In the rows, 128 means zero.
Known rows, with every step that occurs:
X -> Y -> M -> R -> Q: [180 144 112 130 120  84 190 119 105 130  98 116 142 168  86  99 166 111
  95  81 129 101 137 118  71 120 154 130 127 128 135 136 120 128 164 118
 143 129 110 144  96]
Q -> R -> M -> Y -> X -> L -> W: [152 119  68 125  96 155 211  90 143 173 100 124 181 165 141 120 155 158
 152 106 154  80 104 123  82 103  67 140 143 101 146  91 129 140 140 129
 184 132 113 186 153]
M -> Y -> X -> L -> W: [115 130  71 113 119 177 177  92 156 155 126 124 154 138 160 148 136 180
 169 119 167 104 119 135  90 130  39 118 114 110 152  88 125 140 131 124
 188 144 117 171 166]
L -> X: [117 154 106 125 150 155 150 127 148 149 134 138 127 113 147 148 118 156
 148 131 157 128 147 138 106 136 118 145 130 112 135 120 140 111 147 135
 159 110 135 132 141]
U -> R: [139 140 130 134 109 128 132 149 121 120 135  93 109 118 122 114 147 127
 137 107 138 120 144 134 147 114 143 143 126 108 104 113 117  98 125 117
 133 151 120 138 121]
J -> H -> M -> R -> K: [178 130 137 102  87 111 169 112  60 110 137 134 128 156  84  96 194 106
  93  56 118 109 123 114 111 151 146 123 145 111 107 132  95  99 178  83
 118  93 104 122  78]
X -> Y -> M -> H -> J: [112 128  52 129 114  99 153 101 129 118 128 137 124 110 106  95 120 148
 138 111  98 154 123  95 110 143 118  97  98 197 151  88  91 149 193  83
 133  98  72 109 123]
S -> V -> X -> L -> W -> Z: [114 148  56 128 116 143 134  83 154 167 150 111 170 180 161 186 120 165
 191 178 174 122  91 147  88  71  60  96 108  91 138 110 172  93 103 165
 211 124 172 164 177]
U -> A: [117 114 143 103 133 120 110 108 119 131 144 122 129 103 134 133 118 125
 135 107 127 120 124 123 144 111 146 124 128 133 111 116 133 115 101 113
 127 158 138 150 130]
Z -> W -> L -> X -> Y -> M -> H -> J: [104 145  16 116 143 107 152 108 131 125 122 164 115  94 143 120  86 169
 128 117 133 141 143  94  94 146  85  78 111 172 164  71  98 136 213 102
 140  47  87 128 165]
J -> H -> M -> R: [148 113 111 101  95 113 152 103  79  94 136 133 101 150 102 122 175 117
 115  59 111 133 107 111 126 173 125 110 125 124 112 109 101 120 197  90
 134  94 115 114  87]
X -> L -> W: [133 131  81 137 129 142 130  81 160 151 121 114 131 141 158 153 120 163
 161 122 164 132 101 134  96 109  84 109 120  96 155 115 133 128 109 143
 180 132 154 147 179]
Y -> X -> V -> S: [ 85 192  73 111  95 172 171 161 168 185 130 128 185 143 138 149 139 191
 193 160 151 104 124 142 110 111  80 139 133 127 130 123 145 115 159 147
 153 139 115 172  90]
U -> W -> L -> X -> Y: [127 157  81 102 179 121 153 108 163 153 104 175 152 130 179 146 107 162
 130 109 171  99 142 124  96 117  74 148 117 120 163 110 149 119 135 137
 172 110 111 173 199]
F -> J -> H -> M -> Y: [ 99  77 100 118  72 130 146 117  78  67 145 144 106 119 107  82 179 110
 132  78  92 155 116 105 114 174  84 112 149 161  98  67  89 160 198  76
 128  94  79 101  89]
J -> H -> M -> R -> Q: [173 123 129 106  88 115 173 122  53  94 131 118 118 152  80  93 187  90
  94  60 121 115 127 123 113 152 153 126 148 111  95 128 111 115 184  88
 131  95 121 121  64]
S -> V -> X -> L -> W -> Z -> E: [111 142  49 122 122 128 112  70 160 146 137 141 188 161 168 187 114 156
 190 192 176 143 116 143 101  73  45  86  85 100 138 128 174  81  92 175
 193 113 174 172 194]
V -> X -> L: [113 155  86 139 116 165 137  90 146 167 125 142 155 157 162 136 132 145
 170 129 135 110  91 120  95 104  82 142 143 103 126 104 136 114 128 138
 164 146 153 162 176]
E -> Z -> W: [126 108 102 136 121 103  87 125 111  85 104 157 133 136 151 163  86 114
 118 172 134 158 163 110 147 124 100  96 116 144 136 123 134 101 136 155
 122  94 136 134 176]
S -> V: [102 151 128 136 111 128 126 150 124 156 142 110 142 143 129 146 138 144
 148 156 132 128 109 141 134 115 125 140 133 128 117 145 122 127 136 146
 147 129 144 152 107]
L -> W -> U -> R -> M -> H -> J: [114 116  80 128  97 117 143 109 130 126 124  88 103 115 123 117 139 135
 133  87 135 139 116 151 144  94 155  95 115 130 119 101  95 100 171  77
 170  98 113 133 113]
E -> Z -> W -> U -> R: [129 123 120 147 122 100  79 144 129  96  98 114 104 137 140 161 119 111
 125 122 162 144 161 133 182  94 131 107 112  99 117 110 135  59 132 142
 138 118 117 158 157]
X -> Y: [140 133 103 144 128 110 142 117 147 129 100 139 150 148 123 127 146 128
 131 127 120 141 136 104 110 124  97 142 112 145 152 116 125 126 143 140
 149 146 108 139 151]
E -> Z -> W -> L -> X: [122 146  70 103 162 132 127 121 127 129 108 177 130 116 187 169  66 154
 130 151 173 126 167 125 119 132  79 101 130 104 139 109 139  96 144 157
 142  60 148 162 198]
F -> J -> H -> M -> Y -> X -> V: [ 65 121  59 103  67 179 187 129 127 119 131 153 152 119 126 111 169 160
 169  95 114 123 120 107 105 172  31 128 140 154 108  52 119 143 207  69
 138 116  56 137  59]
Y -> M -> H -> J -> F: [ 79 115  59 134 122 116 133 111 120  92 136 141  91  78 116  85 113 144
 137  95  90 165 115 111 127 145 141  82 128 197 136  79  80 156 201  43
 110  73  73  71  95]
M -> H -> J: [101 129  95 117 100 136 144 114 109 110 148 131 106  99 120 107 115 139
 132 116 102 155 131 129 144 141 138 102 114 169 128 109  88 130 172  68
 122  92 105 106 119]
M -> Y -> X -> L -> W -> U -> R -> Q: [149 145 111 128 106 164 185 134 132 148 115  79 142 141 125 118 176 138
 142  76 194  82 145 163 118  89 103 139 138  67 110  95 131  90 125 107
 188 155 101 196 118]
H -> M: [143 117 112 113 121 113 117 120 102 113 144 141 121 141 111 121 145 122
 131 112 111 121 116 109 135 152 115 132 140 124 112 114 133 129 156 134
 139 116 108 130 103]
H -> J -> F: [ 80 110  96 152 122 133 118 119 128  92 127 135  92  92 131 102 126 137
 134  98 103 158 130 115 144 126 126 103 135 162 126  99  95 136 172  55
 103  91  89  81  95]
Q -> R -> M -> Y -> X -> V -> S: [111 176  73 117  53 159 230 164 149 193 114 128 213 176 120 104 170 168
 174 136 127  67 118 138  91  93  95 160 168 125 114 116 132 125 178 144
 162 131  93 196  82]
Y -> M: [128 123  94 128 145  98 127 123 134 135 131 125 130 125 115 111 117 139
 132 125 130 114 110 107 103 134 128 112 121 144 131 113 135 152 141 135
 123 122 108 120 112]
S -> V -> X -> L -> W -> U -> R -> M: [112 150  81 155  98 132 138 114 159 196 113  73 157 181 156 150 169 144
 174 117 172  95  71 155 109  45 111 142 149  66 102 116 135  76 137 160
 221 153 168 200 138]
V -> X -> Y: [121 153  92 142 119 134 140 101 142 136 107 152 170 168 140 132 156 131
 150 138 118 117 124 104  90 108  78 147 117 136 142 109 140 118 154 144
 166 165 123 149 170]
M -> H: [126 139 110 106 111 131 148 122 112 124 138 136 123 114 121 120 120 124
 129 127 110 150 125 144 129 144 146 117 125 155 134 117 102 128 152 104
 140 113 127 123 140]
U -> R -> M -> H: [146 127  97 116  89 110 173 141 108 133 130  96 134 116 114  96 139 106
 123 110 105 134 123 145 131 119 167 140 142 143 103 110  88 110 158 107
 157 125 132 140 112]
L -> X -> V -> S: [ 85 210  68 128 101 169 167 156 181 189 136 127 161 141 151 154 128 195
 197 155 163 118 129 155  87 108  99 141 148 106 128 132 149  98 161 163
 184 116 140 160 118]
W -> L -> X -> Y: [138 164  70 116 162 131 171 113 157 161  99 163 148 132 160 140 119 159
 139 115 161 119 148 114  90 132  74 141 123 112 157 107 129 115 153 146
 163 109 120 164 177]
J -> F: [102 119 110 143 133 130 119 128 133 103 117 138 108 106 132 116 133 124
 132 110 111 150 126 126 132 128 128 118 145 148 132 106 110 135 151  91
 117 110 111  96 112]
F -> J: [101 104 125 143 115 126 116 122 121 101 113 144 104 107 126 120 137 124
 131 117 110 166 121 125 117 124 128 125 134 147 134 110 119 142 145  97
 108 111 118 101 112]

Rows:
[122 128 126  80 170 109 116 117 124 135 127 159 135 122 179 126  92 141
 107 105 156  73 113 141 133 108 109 116 132 113 132 130 142 137  98 119
 126 107 123 162 176]
U -> W -> L
[109  81  96 122  92 118 110 107  83  72 136 151 104 110 103 102 166 108
 138  87  97 178 102  91 129 167 103 118 140 155 108  81 111 146 194  80
 107  83 100  82  82]
F -> J -> H -> M
[ 96 191  66 101 140 170 177 132 177 195 121 148 146 126 179 147  99 190
 162 119 170  88 132 141  93 127  77 127 147  82 129 110 151 101 140 134
 165 101 133 173 138]
W -> L -> X -> V
[ 88 200  37 110 111 147 144 150 163 167 112 163 167 144 186 175  82 191
 184 178 177 122 150 142 103 100  65 105 144 101 132 125 149  81 159 183
 168  73 152 186 170]
E -> Z -> W -> L -> X -> V -> S
[123 144  65 140 136 106 140  99 147 142 110 148 169 158 126 116 144 141
 153 135 121 106 105  85  67 117  83 127 114 154 144  95 147 144 164 151
 157 154 103 140 150]
V -> X -> Y -> M
[145 179 102 133 100 106 185 122  97 156 113 115 168 194 100 113 184 125
 127 111 129  78 112 126  59  97 137 141 134 121 119 138 127 119 180 136
 170 143 131 168  96]
S -> V -> X -> Y -> M -> R -> Q
[ 86 185  78  90 157 158 161 126 182 186 124 159 149 124 198 153  84 191
 154 112 182  69 126 153  97 112  76 134 144  88 135 118 168 102 123 127
 174 104 120 182 161]
U -> W -> L -> X -> V
[148 158  74 124 150  99 185  99 149 148 102 140 125 157 120 142 144 159
 130  86 142 114 131 112  63 144 120 127 101 133 162 111 123 121 191 130
 173 119 106 141 131]
L -> X -> Y -> M -> R
[ 91  88 108 139  98 131 118 116 104  81 122 137 108  90 121 104 154 113
 137 102 112 191 114 110 121 146 115 111 125 161 127  92 105 146 169  71
  92  92 119  75 107]
F -> J -> H
[ 79 210  69  91 135 155 158 148 179 195 135 149 166 133 189 154 102 204
 180 137 184  77 118 164  93  91  88 134 151  96 133 133 159 103 137 154
 182 100 136 187 156]
U -> W -> L -> X -> V -> S
[ 77 163  43 132  94 120 149 106 119 141 145 136 151 138 120 111 135 162
 169 142  99 133  99 105  98 120 100 110 106 191 134  94 102 141 206 101
 160 113  97 133 123]
S -> V -> X -> Y -> M -> H -> J
[138 148  50 123 157 113 141 108 144 129  80 184 151 139 177 167  87 150
 134 148 163 143 173  99 104 129  53 117 113 124 161 102 135  94 156 168
 160  84 129 171 213]
E -> Z -> W -> L -> X -> Y
[ 86 180  63  98  72 170 188 161 143 166 148 134 181 159 126 128 162 186
 192 138 129  86 123 135 105 138  53 138 151 132 107  99 132 127 187 142
 174 134  84 183  75]
H -> M -> Y -> X -> V -> S
[ 79 120  83 134 109 136 134 114 115  86 135 141  90  78 124  97 119 135
 136 100  88 175 127 126 146 141 140  93 132 186 133  89  75 138 190  37
 114  78  87  77 106]
M -> H -> J -> F
[ 75 188  75 105  78 182 195 164 161 176 136 127 188 150 139 133 150 191
 189 152 143  91 132 150 100 118  64 136 141 131 121 111 129 125 167 138
 169 144  99 182  94]
M -> Y -> X -> V -> S
[189 144 148 103 106 109 169 118  71 125 134 135 129 170  90 107 182 113
  89  67 113  89 129 128 109 135 157 133 149  98 111 147 106  94 159 108
 128 113 103 143  84]
H -> M -> R -> K
[129 111 116 110  96 128 153 126  97 105 151 137 123 149 112 101 158 123
 127  99 103 104 125 121 120 161  95 125 151 135  99  95 108 145 163 122
 157 123  85 143 108]
H -> M -> Y
[ 57 148  47 105  48 174 181 149 126 129 142 144 165 131 122 113 180 175
 197 119 119 136 113 122  98 151  43 126 150 156 107  72 113 142 219  99
 150 106  77 144  60]
F -> J -> H -> M -> Y -> X -> V -> S
[152 112  64 124 136 125 136  81 161 141 131 111 144 153 145 173 103 149
 158 146 173 141 116 139  98  96  78  85 100  97 155 106 164 100  87 147
 185 110 147 139 176]
X -> L -> W -> Z
[128 180 111 153  96 153 136 127 129 172 126  65 148 172 137 137 181 137
 169 107 192  88 105 169 115  45 126 146 147  46  96 126 150  70 121 140
 203 158 160 194 133]
S -> V -> X -> L -> W -> U -> R -> Q
[ 89 121  41 146 121 104 144 102 134  94 117 146 105  94 114  86 127 142
 140  94  84 175 121  94 114 142 118  90 115 211 154  71  78 154 210  51
 124  86  60  80 109]
X -> Y -> M -> H -> J -> F
[143 125  73 142 145  84 141 114 150 136 105 134 149 142 110 115 134 137
 135 124 123 127 118  86  87 132 101 124 107 161 154 102 131 152 153 145
 142 139  91 130 133]
X -> Y -> M
[ 94 152  77  95  90 177 194 140 144 156 137 144 167 148 133 127 149 171
 165 115 127  74 134 120 110 160  41 139 138 127 110  79 138 128 175 113
 165 142  64 176  76]
H -> M -> Y -> X -> V
[ 95 167  71 141 108 165 124  83 150 178 140 113 160 169 172 167 139 177
 196 154 165 111  77 140  82  85  63 123 129  90 136 118 145 119 126 162
 206 147 181 172 184]
S -> V -> X -> L -> W
[148 103  43  94 122 144 175  84 138 131 150 130 161 161 133 162 128 160
 167 132 165 109 123 128  97 131  29  94 105 109 138  65 157 115 127 134
 203 111  98 163 145]
H -> M -> Y -> X -> L -> W -> Z
[ 81 174 115 132 102 156 123 129 117 159 149 127 162 162 147 146 150 146
 169 167 128 102  98 138 112  98 101 143 140 120 107 133 140 116 147 150
 162 147 161 159 131]
S -> V -> X
[ 95 146  42 127 107 119 151  89 123 121 135 150 140 126 119  98 128 150
 152 121  94 132 111  95  94 130 103 103 101 189 140  81 105 142 203  86
 147 114  86 116 138]
V -> X -> Y -> M -> H -> J
[ 92 178  66 115  57 164 219 182 158 184 129  94 193 150 132 112 167 177
 185 135 143  78 132 151 103  97  83 155 157 122  92 104 115 106 173 138
 180 155 102 194  71]
U -> R -> M -> Y -> X -> V -> S
[113 105 104 125 112 138 168 161 133 131 107 110 148 134 129 133 156 124
 110 110 151  86 153 134 141 113  87 130 141 124 110  81 114 106 177 122
 154 129  84 183 104]
Z -> W -> U -> R -> M -> Y -> X
[110 127 115 101 117 171 186 138 122 131 134 141 157 125 131 123 143 150
 136 127 133  94 151 129 121 153  73 138 122 146 125  93 118 144 154 106
 137 142  84 159 110]
M -> Y -> X
[ 87 144  12 120 149 121 166  99 141 119 115 170 105  77 145  93 104 168
 147  85 116 156 130 103  98 148  97  90 125 183 157  60  80 144 217  55
 137  54  71 102 132]
W -> L -> X -> Y -> M -> H -> J -> F
[131 156  84 141 146 134 163 116 165 148 105 149 148 135 140 148 136 151
 148 128 147 142 155 112  90 134  89 156 114 131 161 110 137 112 161 146
 173 129 115 142 160]
L -> X -> Y
[118 110 117 141 143  99  68 122 137 103  85 153 122 149 148 182  98 109
 111 147 156 158 147 128 169 105 116  87 112 118 144 126 148  84 138 158
 134  92 124 150 169]
E -> Z -> W -> U
[177 149 135 115 125  95 175 117  95 142 125 124 136 156  94 102 160 127
  92  77 130  85 124 125  82 123 171 115 134 116 125 147 108 111 147 109
 118 116 104 137  91]
Y -> M -> R -> K
[136 112  56 105 129 155 182  88 157 141 137 120 166 151 148 167 116 165
 165 146 178 117 132 142  92 114  37  92  96 111 150  79 154 113 107 131
 195 124 115 162 163]
M -> Y -> X -> L -> W -> Z
[116 150  72 136 121 167 126  66 156 157 127 126 149 158 172 153 132 165
 179 133 161 111  91 131  78  95  66 114 125  87 144 105 148 118 119 148
 194 147 166 157 198]
V -> X -> L -> W
[172 162  72 117 152  94 188 124 110 138  92 142 134 151 123 124 134 133
  86  88 166  86 156 116  57 123 119 107 140 103 149 118 126 116 187 135
 151  77 121 163 137]
Z -> W -> L -> X -> Y -> M -> R -> Q
[156 139  92 127 134  80 169 101 134 134  98 131 126 166 107 127 151 138
 114  85 121 114 116 105  78 140 127 113  98 145 157 117 112 133 175 126
 150 133 100 138 122]
X -> Y -> M -> R
[137 154  45 117 176 101 166 109 160 166 103 157 148 128 144 124 111 169
 142 114 158 106 128  95  68 137  81 123 117 132 159  92 138 141 163 152
 157 104 101 155 157]
W -> L -> X -> Y -> M
[121 117 102  89 110 158 177 133 101 121 147 152 151 136 118 119 158 145
 140 113 120  87 139 115 126 171  61 142 131 146 110  80 119 147 177 109
 147 133  66 161  89]
H -> M -> Y -> X
[147 156  53 114 163  87 167 104 139 141  92 159 117 150 144 152 120 163
 105  92 156 101 137 102  65 143  93  92 116 119 170 101 118 119 199 144
 157  79 115 159 165]
Z -> W -> L -> X -> Y -> M -> R
[142 103  79 108 145 100 108  80 151  97 127 144 158 128 141 169 105 129
 142 173 170 159 157 138 122 101  81  69  71 118 147 133 169  93  84 152
 154  97 144 130 175]
L -> W -> Z -> E
[126 135  69 120 139 169 152  86 162 162 118 126 153 132 160 163 122 179
 173 130 177 117 112 127 101 122  56 123 108 104 162 101 142 129 122 133
 175 137 133 162 164]
Y -> X -> L -> W
